What can hang from each mark:
Y: S
Q: T
E: Z
A: T
V: U Y
L: X
Z: E L
R: U Z
T: A Q
U: R S T V

Every row comes from one small tree of marks. The marks that hang from a mark follow it in brackets, in alphabetical order. Every link used is in the known rows. Which tree was each row made from?
(in the rows, 128 means zero)
Known rows:
U(T(Q)): [126 194 127  94 128 118 138 106 173 125  87 155  80  93  98 159 123 133
 113 117 136 132 145 138 103]
V(U): [125 191 114  98 152 108  93 111 115 122  81 148 102 122  84 166 109 126
 198  83 154 140 138 149 112]
R(U Z(E L)): [136 151 120 112 168 136 145 118 140 125  98 143 143 124  95 173 117 129
  81  81 150 137 147 139 130]
Q(T(A)): [111 180 136  87 157  61 103 123 132 136 104 147  94 113  97 157 112 129
 105  78 140 137 122 141 114]
E(Z): [117 172 130  76 133 113 157 115 131 121  90 124  86 113  81 161 112 130
 133 110 157 144 123 162 114]
U(R S T(Q)): [111 166 132 122 130 160 137 116 139 128  72 157  54 111 127 130 128 147
 183 122 124 132 151 114  99]
V(U(R(Z)) Y(S)): [124 157 121 105 153  98 107 119 147 131  72 138  88 126 119 182 110 138
 184  45 143 133 132 130  73]
R(U(S) Z(E L)): [130 138 130 126 166 156 148 123 119 124  95 144 131 131 108 154 121 133
 114  88 141 137 151 126 129]
R(U(T(Q) V)): [126 175 127 101 132 152 148 103 199 124  72 150  85  93 108 176 123 110
 106 102 120 137 152 127  95]
R(U): [125 162 113 104 146 122 132 114 142 122  85 134 102 122 108 162 112 122
 100  74 142 141 140 141 101]
U(S T(A) V): [119 161 134 100 141 139 131 112 142 123  67 158  64  96  98 137 133 127
 149 119 112 137 149 119 136]
Z(E): [127 193 124  96 138  94 138 112 119 122  83 137  96 117 105 158 115 148
  89 110 159 139 142 144 138]
Q(T): [104 185 129  95 146  59 111 122 132 129  92 138  92 115  98 168 103 129
 117  81 154 137 127 147 107]
V(U(R T) Y): [125 168 118 114 134 121 106 114 149 128  73 155  59 121 102 181 111 127
 198  84 137 134 144 136 104]
R(U(T(Q))): [129 178 122 100 136 143 138 107 178 125  89 151  98 101 101 167 120 119
  95  94 132 135 147 131  92]
E(Z(L(X))): [123 158 116  76 149 115 171 126 161 119 106 120  88 121  89 163 118 125
 108 120 170 146 118 172 126]
R(U(T(A) V(Y))): [131 147 129 100 136 130 143 111 207 130  78 151  69  98 108 179 124 108
  80  86 108 136 143 128 108]
Y(S): [122 180 114  81 149  72 132 113 121 122  74 123 101 107 112 156 115 145
  85  79 156 136 128 141 101]
V(U(R(Z)) Y): [124 149 122 122 147 116 104 121 158 133  80 152  79 133 107 181 109 131
 216  57 137 136 141 138  80]
V(U(R S T) Y): [117 159 127 126 133 141 107 119 130 126  69 156  47 126 114 161 115 131
 232  90 130 134 146 124 104]
U(R S T V(Y)): [107 138 134 129 119 142 151 120 168 126  50 146  24 111 136 155 123 133
 179 114 112 134 150 115 109]
Z(L): [120 158 120  99 159 103 133 115 127 125  99 136 102 119 102 156 114 134
 113 107 146 136 129 158 132]
T(Q): [123 184 134  97 135 109 140 107 172 130  99 143  80 108 117 153 120 139
 121 108 134 136 135 143  88]
A(T): [105 196 134 101 147  88 109 122  87 134  96 141  94 115 124 168 112 143
 162  69 157 135 138 148 104]
T(A Q): [129 175 140  87 147 113 133 106 176 138 108 152  80 107 115 139 129 139
 103 106 118 135 131 136  97]

Which tree is each row?
[133 169 134  93 141 157 141 102 206 131  82 159  84  91 106 163 130 109
  95 100 107 136 147 121 103]	R(U(T(A Q) V))
[123 147 121 115 163 126 139 122 120 130  85 143 112 129 103 157 118 151
 135 100 152 135 146 137 133]	U(R(Z(E L)))
[116 150 125 114 147 150 120 122  97 130  71 158  64 115 110 120 128 145
 171 112 122 134 148 113 129]	U(R S T(A))
[124 169 120 110 135 139 139 114 156 125  47 155  91 102  88 172 125 138
 144 109 142 135 165 118 133]	U(R(Z(E)) T V)
[118 183 129 120 141 169 100 113 117 127  71 163  67 118 106 144 122 134
 252 106 131 134 154 116  99]	V(U(R S T(Q)))
[119 164 134 119 137 116 113 119 139 124  86 145  60 131 119 161 111 128
 209  80 131 138 134 136  92]	V(U(S) Y)
[126 128 119 112 166 143 144 116 171 125  83 141 125 115  97 179 118 109
 123  72 130 139 146 139 110]	R(U(V) Z(L))
[115 147 127 116 142 148 142 116 143 120  65 136  79 119 123 151 118 117
 149  88 124 143 147 125 101]	R(U(S V))
[114 156 123 100 126 103 150 113 180 127  47 133  47  98 130 178 121 136
 108  93 127 131 139 124 100]	U(R T V(Y(S)))
[129 177 112  98 158 138  79 112 106 131  73 164  88 116  77 154 119 129
 207  91 138 136 148 129 126]	V(U(R T(A)))
[125 150 129 107 145 161 133 113 147 124  67 153  82 104 102 147 128 113
 126  98 109 139 151 114 122]	R(U(S T(A) V))
[116 138 130 131 161 146 142 128  93 129  81 145  99 136 119 134 122 157
 173 107 143 134 150 122 136]	U(R(Z(E L)) S)
[123 168 131 117 134 162 140 111 153 123  84 152  82 108 115 150 124 122
 129  98 123 135 150 119  94]	R(U(S T(Q)))
[108 160 139 120 124 171 144 112 163 127  54 156  42 103 127 139 132 137
 195 131 112 134 155 109 101]	U(R S T(Q) V)
[143 152 104 111 170 130 151 127 172 123  99 141 135 128 105 176 122 124
  64  79 161 140 150 142 120]	R(U Z(E L(X)))
[126 162 137 106 121 141 160 105 241 127  80 149  61  96 121 189 122 109
  86  96 109 134 146 127  82]	R(U(T(Q) V(Y)))
[124 167 111 112 159 131  89 118 112 128  72 153 106 131  87 165 111 130
 234  65 151 139 149 136  98]	V(U(R(Z)))
[138 179 110  95 157  96 153 123 151 121  98 134 103 125 113 162 123 142
  58 121 172 139 138 155 148]	Z(E L(X))
[110 136 120 130 149 140 128 128 108 127  72 144  84 131 117 131 120 148
 206  81 135 136 149 121  97]	U(R(Z) S)
[128 183 123 102 155 143  85 114  94 123  81 166  90 114  76 142 123 125
 209  98 132 137 146 125 131]	V(U(S T(A)))
